Each row comes from the steps of one walk. Every step used is in the known rows, and no mark comes twice. Write the walk behind each row, first mark first.
Known rows:
n k: [  9  -6  -1   3  -1 -12   5  15  -5 -26  -3 -11  -9  -4  -6   5   2   0
 -13  12 -18   4  -9   8   0   0   3   5  10 -17   6   2  -2  -6  -2  12
   0 -12   9]
j l z t: [  6  -7   4   8  -4  -7   1  12 -16  -8  -5 -20 -11   1   1  -3   6  -3
 -11  27 -22  12   0   0   1 -11   3   1  10 -52  -4   2   3  -8  -1   7
  -5  -6   7]
t l z k: [ -5  -8  -2   3  -7 -13   0  14  -9 -19  -7  -6  -6  -4   2   2   6  -2
 -12  12 -18  13  -2   9   2  -7   2   7  13 -42 -12   0  -2  -8  -1  12
  -1  -7   9]
p t j l z k: [ -4  -7   5   6  -6 -11  -1  16 -16 -21  -6  -8  -8 -11   3  -5   5  -1
 -10  27 -18  15  -7   1   4 -11   3   7  15 -54  -9   0  -2  -9 -10  10
   0  -1   9]
j l: [  7  -4  -2   7  -3  -4   0  13 -17  -7   0 -19 -10  -2  -6   0   2  -1
 -10  30 -19   6  -8   2   0 -17   1   1   8 -29   0   2   2  -5   2  11
  -4 -10   7]
j t l: [  0  -7  -7   0  -3  -1  -8  17 -11  -7  -2 -18  -6   3  -6  10  -1   0
 -11  11 -24   4 -16  14   2 -17   3   4   7 -10   2   0   3  -5   1  13
 -14  -7   6]
y u k p t j l z: [ -3  -5   3   8  -3 -11  -2   7 -15   0  -6 -14  -4 -12   2 -11  -1  -3
 -18  24 -12  16  -3  -4   2 -13   7   1  17 -56   4  -2  10 -11   7   9
   4 -11  12]
y u k p t z l: [-10  -6   8   9  -8 -12   8  10 -10   4 -10 -16  -3 -16  -6  -4   4   3
 -16  14 -15  13  -3   0   0  13  13   1  15 -29  11  -9   4  -6  19   7
   9 -10  16]
u k: [  8  -7  -4   5  -6 -16   1  10  -1  11   0  -9 -11  -6  -5  -4   5  -1
  -9  12 -16   2  -8   8  -3   0  11   1   6 -17   0   2   0  -4  -5  15
  -4 -11  11]
n k p: [ 10  -7   0   0  -3 -10   4  13  -5 -22  -6 -13  -5  -2  -9   6   2  -2
  -8  12 -15   5  -6   9  -2   0   2   6  11 -15   3  -1  11  -9  26  10
   8 -12  13]
t j l z k: [ -2  -7   4   3  -6 -10  -1  17 -16 -22  -5  -7  -9  -4   3   1   4  -2
 -12  27 -17  16  -9   0   2 -11   1   7  12 -55  -7   2   0  -9 -10  13
  -1  -3   7]
p t z l: [ -7  -3  10  11  -7  -8  10  18 -12  -5  -9 -19  -7 -14  -5   0  10   6
  -9  17 -22  12  -9   8   1  13  10   2  16 -29  12  -5  -5  -4   3   9
   3  -1  10]
t z: [ -1  -2  -3  13  -4  -7   8  19  -8   1  -2 -17  -7  -6  -4   2   7   6
 -11  10 -21   7 -13  10  -2   3  12   4  13 -14   4  -2  -3   0   3  12
  -5  -3   7]
p k u: [ 15  -6  -1   2  -9 -11   3  15  -9   6  -1 -28  -4  -4 -11   8   6   3
 -30   4 -24   1  -6   9   0   0   9   3   8 -11  -3  -8   6  -8  -4   8
  -2 -10   8]
p n k u: [ 12  -4   0   0  -3 -12   6  16  -7 -21  -4 -17  -5  -9 -11   4   7   1
 -34   5 -21   4  -3   9   1   2   4   6   9 -10   4  -5   5  -8  -9   8
   2 -12   9]
p t: [  8  -7   0  11  -5 -10   5  11  -6   3  -2 -19  -7 -13  -8  -5   4   2
  -7  12 -21   0  -7   9   2   2   9   3  13 -13  -2  -3  -2  -7   1   6
  -1  -8  11]
l j t p k: [ 15 -16  -4  -8  -6  -5  -2  13  -8   8  -8 -24  -6   8  -5  10   3   1
  -8  11 -28   0  -6   1   5  -6   8   5  15  -9   4   1  -2  -8   1  15
 -26  -9   7]
p n k u y: [ 18   6   5   0  -5 -22   3  17  -6 -18  -4 -20  -8 -10  -7   1  10   2
 -31   4 -16   3  -4  15   1   1   7   7   7 -10   3   0 -12  -8 -14  19
   2 -10   9]
p n k: [ 11  -5  -2   3   0 -13   7  15  -6 -25  -5 -12  -6 -11  -7   3   5   2
 -10  13 -21   2  -9  10  -2   3   3   6  14 -10   5  -1  -1  -7  -4  10
   1 -12  11]
y u k p: [  7  -8  -4   4  -6 -12   1   2  -2  14  -2 -13  -4  -5  -9  -2  -4  -2
 -16   8 -11   2  -3  -1  -2   2  10   1   8 -14  -1  -4  13 -10  24   9
   4 -21  15]
k p t z: [ -4  -3   1  15  -7  -7   9  16  -8   2  -5 -19  -3 -13  -7  -3   9   6
  -6  10 -20   7  -9  12  -2   4  12   6  17 -13   1  -6   6  -4  26   7
   3  -1  13]
n k u: [ 11  -5   0   1  -3 -11   5  16  -6 -22  -3 -16  -6  -3 -10   5   3   0
 -36   5 -18   5  -3   7   2   0   4   5   5 -15   5  -4   4  -7  -8   9
   2 -12   8]
y u k p t: [  5  -9  -2   9  -7 -14   3   2  -3  13  -3 -15  -3 -15  -9  -8  -1  -1
 -13   8 -13   2  -1   2   0   3  12   3  12 -13  -3  -6  10 -11  22   5
   6 -18  17]
z t j l: [  0  -4   6  17  -3  -2  -4  17 -20  -9  -2 -20  -5  -4  -8   0  -1  -1
 -12  30 -21   8 -15   2  -2 -17  -1   3   7 -29   0   0   0  -6 -10   8
  -8  -1   6]
y u k p t l j: [ -6  -8  -5   9  -4 -11   1   2  -4   4  -7 -13   1 -11  -9 -14  -7  -1
 -16   8 -12   5  14   6   1  -9   7   4  16 -16  -1  -2   3  -8   1   9
 -16 -17  13]
z k n: [  4  -7   2   0  -7 -11  -6  11  -5 -10  -8  -4  -7  -3 -14   5   6  -2
  -9  21 -18   4  -4   6  -2   3   1   5  11 -37  -9   7  -1 -10  -1  10
   3 -10  11]
y u k p t z: [ -7  -5  -3  16  -6 -11   7   9  -6  10  -4 -14  -3 -16  -5  -7   4   5
 -16   7 -15   7  -5   3  -1   5  17   4  15 -13   3  -8   6  -5  22   7
   3 -10  15]

Write each row's walk:
[  5 -14   2  12  -4  -6   1  10 -15  -1 -11 -18  -8   6  -1  -2  12  -5
 -12  24 -22  12  -2  -8   2 -13   2   2  12 -49   0   0  -1  -9  15   9
  -6  -5   6] | j l z t p
[ -3  -4   8  -5  -5  -2   3  23 -14  -8  -8 -20 -11   0  -3  11   5   4
 -11  18 -24  11 -17   7   3   8  10   1  11 -26  15  -1   1  -3   2  14
  -7  -2   8] | j t z l
[ -4  -5  11   2  -6  -7  10  14  -9  -5 -13 -20  -4  -9  -7  -8   4   4
  -6  16 -19  12   8   7   0  12   8   5  19 -29  10  -2   1  -6   6  10
 -10  -3  12] | k p t z l j
[ 19   5   4   3  -7 -18   0  16  -7   4   0 -24 -10  -3  -8   0   7   0
 -30   3 -15   3  -4  14   2   0  11   3   2 -13  -1   1 -11  -7 -10  19
  -2  -8   6] | k u y
[ 10 -15   5 -13  -4  -3   1  13 -10   2 -14 -20  -7   2  -8   2   5  -1
  -8  16 -26   4  -3  -2   5   4   2   4  15 -15  11   1  -2  -9   0  13
 -21  -9   8] | z l j t p n
[ 20  -1   3   4 -10 -19   0  14  -8  12  -5 -29  -6  -2  -8   5  13   1
 -28   2 -20   1  -6  10   1  -3  11   5   7 -11  -1  -3 -14  -9   2  20
  -2  -7   6] | t p k u y
[ 19  -3   6   9 -10 -18   0  13  -9  12  -7 -30  -4  -1  -8   5  14   1
 -28   2 -22   1  -4   8   1  -2  10   4   5 -11  -4  -5 -15 -10   1  17
  -4  -6   7] | z t p k u y
[  2  -2   3   6  -1  -6  -1  17 -18  -9  -3 -17  -8  -3   3  -3   4  -1
 -12  27 -19  16 -10   4   1 -15   3   2  15 -56   6   3   3  -7 -10  13
  -4  -2   5] | t j l z
[ -3 -10  -3  -7  -7  -9  -5  17  -9 -22  -6  -7  -9   2   3   8   4  -2
 -12  13 -21  12  -9   9   6 -11   4   7  11 -38 -10   2   2  -9  -2  13
  -8  -6   7] | j t l z k
[  5 -11   1   6  -7 -10  -7   9 -15   0 -16 -19  -5   3  -7   6  15  -3
  -8  33 -25  12   0  -3  -2 -14  -1   2  19 -66   1   5   1 -11  12  10
  -1  -7   9] | j l z t p k n
[ 10 -11  -3   5  -1 -12   6  13  -6 -20 -10 -12  -4  -7  -7   4  10  -1
 -11  12 -22   3  -9   3  -2   1   1   7  16  -9   8  -2  -5  -7   8  11
   0 -11  10] | t p n k
[ 12 -10   0   3  -3 -11   6  14  -7 -17  -8 -17  -3  -6 -12   4  11  -1
 -35   5 -21   5  -4   3   1   1   2   8  11  -9   7  -7   2  -8   2   9
   1 -11   8] | t p n k u
[  2  -2   2  12  -2  -3  -3  17 -19  -8   0 -19  -6  -5  -7   0  -1  -1
 -12  29 -19   8 -16   4  -1 -18   0   2  10 -29   5   0   1  -5  -9  12
  -6  -3   5] | t j l
[ -3  -8  -1  -6  -6  -4   3  21  -7 -17  -4  -8 -12   3  -2   6   1   4
 -12  13 -22   7  -6   5   4   1  11   8  10 -14  -6   4  -3  -3 -11  15
 -24  -3   7] | l j t z k
[ 13 -13  -4   7  -8 -10   3  11  -8  12  -6 -24  -3  -1  -7   9   9   1
  -7  11 -26   0 -11   2  -2  -3   7   4  15 -11   1  -5  -4  -7  15  12
  -4 -10   9] | t p k
[ -3  -7   0   6  -9  -9   6  16  -7 -11  -6  -9  -4  -5  -7   5   7   3
  -6  12 -16   8  -8   8  -3   3   8   9  11 -14 -10  -4   9  -6  29  10
   5  -4  13] | t z k p
[ 13 -12   0 -11  -2  -6   1  16  -7 -20 -10 -16  -6   3 -10   4   5  -1
 -35   5 -23   5   2   2   6  -3   3   8  10  -7   9  -1   3  -9 -11  12
 -20 -11   6] | l j t p n k u
[ -6  -5   7   4  -6 -12  -9  14 -14 -19 -12  -5  -6 -11  -5  -3   9  -2
 -10  34 -17  16  -5   4   1  -9  -1   6  19 -72  -5   8   1 -12 -10  10
   5  -1   9] | p t j l z k n
[  8  -7  10  -5  -4  -8   6  11  -8  -4  -9 -18  -9  -1  -8  -4  -3  -1
 -10  18 -19   6   8   4   1  10   3   1  13 -30   9   3  -4  -8 -16  13
 -17 -10   8] | z l j
[  8 -14   7 -15  -7  -6  -9  11 -10   3 -19 -20  -5   8 -13  11   6  -2
  -7  25 -25   6  -1   1   2   1   1   2  19 -43  13   8  -1 -11   0  16
 -16  -8   9] | z l j t p k n
[  8 -13   0   9  -8 -10  -6   8  -7  10 -14 -20  -2   0 -16   9  12  -1
  -7  19 -26   1  -5   2  -4  -1   2   3  16 -33   0   3  -2 -11  12   8
  -2  -7  11] | z t p k n
[ -2  -7  -2   7  -5  -7   2   9  -7  -4  -8 -18   1  -8 -11 -10  -2   0
  -6  10 -17   6  11  14   0 -10   1   7  18 -15  -2   0   2  -8   5  10
 -16  -8  11] | k p t l j
[  9  -8  -4   3  -5 -14   3   2  -4  13  -4 -15  -2 -13 -10  -4   0   0
 -13   9 -15   0  -3   2  -3   5   9   2  12  -6  -2  -6  13 -10  20   7
   4 -20  16] | y u k p n
[ 16 -14  -2 -10  -8  -5  -1  14  -8   8  -7 -27  -5   8 -10   8   4   0
 -31   4 -26   2   0   1   6  -6   9   5   9  -9   3  -4   4  -9  -5  13
 -23  -9   5] | l j t p k u
[ 10  -5  -1   1  -7 -13  -5  11  -7   5  -7 -19  -4  -5 -14   9   6   2
  -6  19 -23   1  -7  11  -4   0   4   2  17 -34   1   5   2 -10   1  10
   1 -10  11] | p k n
[  1  -4  -3  -4  -1  -1   3  21  -8  -3  -2 -17 -12   5  -2   3  -1   6
 -12  11 -24   7  -7   9   4  -1  14   5  13 -12   8   4   0  -1 -12  16
 -30  -3   4] | l j t z
[  3  -8   1  -1  -6 -11   1  14 -14 -21  -5  -8 -12  -1   4   0   7  -2
 -11  29 -17  14  -2  -1   3 -11   3   5  11 -55 -12   3   1  -9  -1  12
   0  -9   8] | j l z k
[  4  -6   7  17  -4  -6  -1  16 -10   1  -3 -18  -4  -6 -10   1  -1   0
 -11  11 -23   2 -16   8  -2   2   3   3   8 -13   1  -3  -2  -8 -12   6
  -9  -1   8] | z t j
[ -9  -5  10   8 -10 -13   8  15  -8   3 -11 -14  -6 -15  -4  -4  12   4
  -5  17 -17  13  -7   8  -3  11  11   4  15 -31  10  -6   4  -4  19  11
   9  -2  15] | u k p t z l
[ 13  -6  -1   2  -5  -9   5  11  -7   4  -6 -21  -2 -10 -12   1   6   2
  -3  11 -21   0  -7  10  -4   4   4   5  15  -6  -3  -5  12 -10  24   7
   3 -11  14] | k p n
[ -1 -11  -1 -10  -8  -8  -5  15  -9 -18  -9 -10  -5   4   0   8   5  -3
  -7  12 -18  13  -6  10   3 -10   2   8  11 -35 -11   0  15 -12  26  12
  -1  -8  11] | j t l z k p
